Each row comes from the steps of one path. Every step used is in the known rows, and no mark comes twice. Write the path behind each row, first mark first.
(in the rows, 128 means zero)
Known rows:
Y W: [107 119 107 188  93 151 153 119 100 130 105 107 185  88 115 114 140 115
 116 152 175 129 124 112 166 164 115 151 169 165 110 136  59 157 135 136
 137 186 126 123 108 118 142 134]
D U P W L: [115  95  88 105 140 142 146 154 112 116 127  64 147 193 120 115 132 143
 115 174 175 142 120 104 120 169 166 142  90 112 127 107  86 154 175 150
 203 155 142 150 114 183 150 144]
Z Y W P U: [169 100 148 150 114  94 101 127  76 109 137 114 155  99 105  87 173  72
 154 124 180 158  95 133 185 176 137  85 122 159 145 140 117 137 131 134
 148 153 142 151 140 157 132 164]
P W L Z: [112 101  75  97  71 148 142 152 155 175 143  96 148 146 127 127 134 124
 139 141 127 120  95 151 149 150 133 175 148 138  86 131  55 168 117  87
 190 128 132 125  97 134 126 112]
L Z Y: [139 143 128 143 100 114 119 117 100 172 153 156 148 123 131 141 160  91
 209 112 113  80  82 161 163 124  85 103 137 165 107 124  76 166 104  63
 139 151 139  55 165  95 112 119]
W P U: [182 110 150 157 133 105 120 114  95  87 153  87  90 109  91  99 138 111
 131 159 145 146  84 156 114 158 169 140 107 121 166 138 131 137 129 170
 189 109 125 174 148 188 140 146]
Z P: [129 175 159 159 141 127 126 119  86 105 145  98 174 153 118 129 139 143
 170 139 170 113 111 104 131 130 147 135 127 130 136 170 112 167 130 124
 118 158 121 121 175 122 155 128]
L Z Y U: [196 150 117 141 142  62 117  96  90 159 171 139 138 110 102 132 148  73
 162  78 110  93 118 198 148 134  74 107 134 165 129 100 100 146 111  96
 136 145 115  88 162 101 121 134]
Y U: [175 157 108 156 153  85 147  83  90 111 150 103 133  92  82 126 118 120
  97 145 152 118 127 152 111 165 128 158 147 145 151 109 110 150 134 173
 157 137 100 158 140 129 141 149]
P U F: [128 127 108 212 143 147 178  99 113  78 121 108 105 101 100  84 104 120
 123 182 111 107 110 131  67 217 151 167 112 154 169 157  86 189 155 191
 183 123 122 174 121 147 153 146]
Y W L Z P: [127 144 123 126 113 121 120 165 151 149 153  79 211 163 124  99 165 111
 154  60 146 142 139 136 186 120 108 143 128 148  85 144  91 143 135  66
 138 156  99 106 132 121 158 111]
P U: [133 128 109 175 127 102 138 101  96  98 146 125 114  92  84 122 135 101
 104 184 141 114  90 147 107 176 161 165 127 132 153 135 112 168 133 180
 179 119 121 172 133 143 136 139]
Z L W: [108 165  80 160  95 131 187  91 129 175 127 113 170 143  99 143 166 113
 110 149 158 127  94 112 169 157 120 138 178  84 124 175  72 169 100  85
 146 190 123 138 147  95 158 125]
P U L: [123 147 103 134 144 131 153 108 124  86 135 127 125 135  85 119 130 160
 100 199 163 113  91 146  92 197 179 173  98 124 133 160 123 171 130 177
 207 109  87 156 133 147 148 132]
D U Y Z L W: [113 174  84 157 142  89 155 140 122 191 186 136 119 185 109 119 165  83
  96 118 101 137 113 134 198 145  79 101 105 151 110  78 106 149 110  98
 111 144  91 126 140 105 175 144]
P W L U: [150  96  57 103 118 114 154 107 151 137 137  97 152 141 131 130 142 109
  84 159 160 146 116 138 135 182 179 188 158 136 114 127 109 170 140 124
 206 124  99 178  90 143 137 131]
D U: [152 144 104 178 127 103 158 119  76 139 142 112 135 125  98 132 127 105
 104 165 142  94 116 116  93 171 126 144 126 138 153  86 100 165 137 167
 172 158 118 133 145 136 143 137]
Z Y: [119 147 131 153 111 108 116 106  73 147 133 150 167 116 138 157 169 119
 190 157 167 104  86 116 146 165 126 104 150 161 132 149  99 184 119 105
 147 162 140  94 181 111 117 126]
D U P W: [119  90 106 145 147 159 162 140  76 111 104  79 125 165 103 115 107 135
 123 185 164 120 115 119 124 150 144 142 101 121 140 115  63 150 159 165
 165 176 165 128 110 164 139 155]
L Z Y W P U: [188  87 140 149 105  96  97 145 105 135 153 116 137 101 102  86 165  42
 177  79 117 141  95 181 200 135  94  92 117 162 122 119  95 122 110  95
 145 147 139 114 131 144 133 147]
W L Z P U: [154 153 126 109 148  78 111 140 135 120 191 103 146 166  99 102 161  97
 133  94 109 114 106 181 117 135 148 150  90 119 123 146 148 156 133 110
 188  90  93 156 154 147 157 119]
U Y W L Z P: [ 93 137 148 131 126 114  94 182 162 148 159  89 185 193 155 116 196 132
 186  59 152 141 153 151 246  86 134  99 104 182  84 145 101 155 133  58
 110 125  97  91 140 120 148 114]
U Y Z: [107 151 151 167 142 126 103 140 111 127 178 148 103 139 132 129 151 134
 163 139 123 130 106 154 173 129 113 122  99 216  97 102  95 165 130 131
 103  89  95  83 149 126 137 135]
Z L U P: [165 151 118 111 206 102 182  70 115 101 141  87 138 181 100 138 160 136
  99 145 158 116 104 142 123 139 147 143 122  83 149 150 142 151 125  90
 166 132 106 121 170 153 170 119]
U Y Z L W: [ 97 169 102 152 124 115 141 124 138 173 174 141 125 170 118 132 181 103
 134 121 126 149 101 143 219 128  99 112 128 156  84 137  94 163 100  83
  92 133  97 111 148  99 159 127]
W P: [170 120 168 159 110 129 122 122 105 118 139  81 118 111 120 113 137 144
 173 142 161 149  96 131 142 132 153 124 129 126 150 141 100 136 126 130
 161 143 131 122 166 175 141 127]
P W L Z Y U D: [146 109  81  65 143  84 108 126 136 136 138 113 154 127 106  92 155 104
 124  94 148 140 122 127 186 168  94 123 143 144  86  70  73 173 189  76
 160 121 105 145 138 118 103  97]
U D: [ 94 130 136 161 141 133 146 107 115  80 110 109 133  93 106 107 147 162
 132 183 175 115 107  82 152 146 125 149 153 134 116 106  62 180 196 120
 145 135 110 122 163 123 123  84]
U F: [117 137 124 213 124 177 180 100 114 104 108 101 129 104 134 103 102 153
 161 166 129 104 122 104  90 187 135 150 140 160 151 154  58 183 149 152
 157 154 120 114 132 136 153 129]
L U: [168 140 107 161 145 102 160  78 112 114 142 121 133 124 117 141 142 109
 115 152 138 105 123 153 119 150 143 178 148 155 146 120 125 157 127 122
 163 135  93 140 124 125 136 128]
Y U L W: [140 162  86 143 133 127 172  87 138 122 115 100 149 137  87 130 124 157
 101 135 166 152 150 157 150 168 128 168 124 127 116 140  82 125 126 143
 161 184  66 159 112 117 156 141]

Write each row's path:
[165 168 148  96 201  60  92 137 137 110 221 127 133 210 157 114 184 116
 147  71 125 158 147 158 175 123 149 131  69 200  92 109 189 152 143  83
 111  57  42 133 163 147 169 126]	W L U Y Z P
[131  93  94  77 132 113 121 167 107 165 139 101 150 204 126 118 156 103
 177 106 132 110 107 146 155 138 109 101  79 132 103  94  84 155 142  73
 183 159 153  84 127 155 124 130]	D U P W L Z Y
[149 136 129 152 185  87 142  80  98  70 124  97 121  84  73 104 131 144
  84 151 167 132 134 110 135 162 110 149 153 134 140  80  91 164 206 157
 145 132  80 165 163 129 127 107]	Y U D
[154 187 159 149 161 119 113 137  79 105 185 119 155 146 112 103 126 117
 150 112 124 137 106 124 124 141  95 139 100 167  99 140 120 151 126 125
  92 127 106 117 170 133 173 125]	Y Z P
[151  95 105 108 162 117 148 106 141  97 121  76 177 167 125 111 162 128
  98 114 187 157 164 141 165 142 144 162 111 149 110 120 117 133 178 102
 169 154  78 141 103 161 159 124]	Y W L U P
[163 115 137 139 195 118 151  78 104  80 128  96 118 160 116 127 140 141
 141 147 142 114 136 160 126 115 146 157 101 140 142 131 118 135 150 113
 153 131 107 115 136 166 147 130]	L U P
[155 130 107  63 190 105 122 144 140  79 162  96 152 169 123  70 144 122
  82 107 148 174 139  90 164 168 123 176 108 154  67  95 127 147 204  81
 118  98  69 181 133 141 162 100]	Y Z P W L U D
[144 146 136 135 181  67 116  85  79  80 127 137 145  88  97 117 162 124
 131 131 179 120 123 100 160 170  93 100 149 150 139  86 103 175 196 124
 131 140  95 144 189 115 115 109]	Z Y U D
[121  93 156 175 108 109  93 123 132 117 146  98  73 145 113 107 175 106
 182 143 142 176 103 172 229 108 174 105  92 153 139 141 105 128 133 130
 138 124 109 164 122 157 129 158]	L W P U Y
[191 159 117  98 221 104 160  86 105 103 180 112 123 178  89 103 146 113
  84 122 115 128 109 162 116 139  92 145  94 124 109 125 148 130 126  97
 133 112  94 110 159 152 190 128]	Y Z L U P
[113 150  79 155 108 146 181 123 134 151 115 120 158 165 102 133 131 145
 110 164 157 126 137 121 140 171 129 154 108 118 117 116  74 136 127 133
 174 205  83 137 113 121 157 133]	D U L W
[110 127 112 176  89 130 128 116  76 143 116 138 205  97 135 133 173  96
 163 131 183 119 106 100 193 169 107  96 169 179 109 145  69 177 132 111
 118 196 145 103 140 101 127 134]	Z Y W
[115 134 136 184 145  94 128 136  99 138 152 124 111 161 134 145 158 130
 140 163 144 105 119 135 155 140 145 104 105 174 156  80 106 179 141 155
 147 128 110 113 152 132 126 140]	D U Y
[143 131 107 167 146 134 148 153 161 104 141  76 175 148 114  43 129  97
 130  68  99 132 147 139 134 183 121 154  97 162 117 157  96 154 157 120
 160 136  94 153  99 141 184 137]	Y W L Z P U F
[ 91  89 107  90 126 170 136 137 130 104 111  76 157 173 124 121 138 176
 145 177 194 154 105 114 146 150 175 158 114 118 106 155  72 171 169 127
 187 143 151 141 119 173 139 126]	U P W L
[115 111  78  93  69 128 115 152 133 193 142 127 167 149 142 135 169  97
 183 118 134 119  81 148 179 155 117 132 140 158  77 132  68 179 118  59
 173 141 146 101 130 116 111 121]	P W L Z Y
[154 120 138 124 124 123 110 140 106  99 123 119 162 129 116  90 174 128
 150 132 201 164  97 133 175 194 158  92  92 150 122 148 131 134 123 135
 170 157 108 140 147 171 140 152]	Z Y W P U L
[177 113 180 159 158  90  76 148 105  87 200 119  47 138 103  87 149 103
 156 128 109 165  89 180 174 137 135 109  54 191 125 101 138 127 131 163
 130  49  95 137 150 187 149 155]	W P U Y Z
[ 85  88 122 146 130 190 150 122  96 100  93  83 135 145 112 126 120 164
 160 190 181 134 105 123 151 142 161 147 118 128 118 160  46 162 149 132
 152 167 184 117 120 155 131 142]	U P W
[ 94 107  76 113  75 148 139 139 133 143 122  97 167 142 130 132 141 145
 119 178 173 143  90 105 136 190 170 166 155 133 108 146  75 188 144 138
 203 145 134 168 112 145 130 127]	P W L
[140 136 107 119  87 109 132 138 165 163 170 112 148 144 118 130 156 126
 157 113 112 109 101 163 128 128 117 157 127 141 102 123  88 158 124  85
 195 115  95 101 134 136 136  96]	W L Z
[158 135 137 152 172  79 111 111 117 117 182 147  87 143 134 127 148 101
 135 127 102 133 129 178 172 122 111 143  89 228 105  83 136 155 131 117
 107  75  71 113 129 124 143 135]	L U Y Z
[139 117  81 100 185 145 191  92 107 108 120  76 139 180 107 128 145 126
  82 162 170 127  96 135 145 153 167 151 137  87 134 165 107 158 127  96
 159 147 148 146 132 152 157 138]	Z L U P W
[152 102 156 170 123 106  86 145 133 119 189 116  54 139 105  77 162  84
 169 122  99 189 112 185 222 115 118 110  63 188 109 110 105 106 128 127
 114  95  91 158 115 165 155 165]	L W P U Y Z
[175 161 125 145 153  64 117  82  62 128 151 140 159 109 104 143 153 103
 140 125 162 112 108 143 132 174 112 100 142 156 149 116 123 165 131 139
 140 152 113 128 168 119 121 145]	Z Y U
[107 136 105 126  97 158 141 140 130 160 108 143 204 139 134 126 169 130
 178 103 155 111 111 151 197 152  92 111 129 174  68 139  64 151 110  58
 129 178 108  45 135 100 132 123]	U L Z Y W
[102 130 145 182 153 112  99 159 113 115 159 105 139 155 108  87 174  78
 159  90 122 126 130 183 229  93 134 107  82 189 105 141  99 154 121 104
  97 121 119 120 126 118 143 145]	L Z P U Y W
[158 100 167 146 155  99 114 116 114  43 140  87  76  97  80  70 147 136
 120 168 157 156  92 108 145 158 152 138 109 111 153 105 109 143 192 152
 172  98 105 186 164 179 131 114]	W P U D
[173 135  91 111 135  77 148  84 149 129 160 110 150 149 129 140 166 125
  92 140 146 129 135 152 111 167 163 180 135 141 133 119 146 159 144 117
 203 108  62 154 128 144 145 111]	W L U
[164 131 111 139 116  99 154 100 128 137 160  84 123 143  80 103 170  84
 101 144 146 166  75 140 159 162 153 121 134  65 154 166 119 127 104 120
 172 146 121 199 143 155 166 147]	Z L W P U
[161 177 117 112 165  94 135  86  92 116 130 141 171 137 113 153 150 160
 131 132 184 114 122 141 118 202 138 107 122 140 128 129 132 168 122 135
 162 148  85 120 179 125 132 135]	Z Y U L
[135 137 135 133 189 117 110 142 100 111 175 120 118 189 149 108 140 100
 144 110 125 149 126 157 206 118 141 131  84 210  85 126 125 155 131  99
  65  97 104 136 125 130 155 156]	L U Y Z P W
[125 178 142 128 179 126 137 118 100  69 145 105 157 173  98 119 140 167
 120 162 172 119 100 130 100 175 187 150  82 113 134 185 147 166 122 160
 170 118  89 162 166 159 172 142]	Z P U L
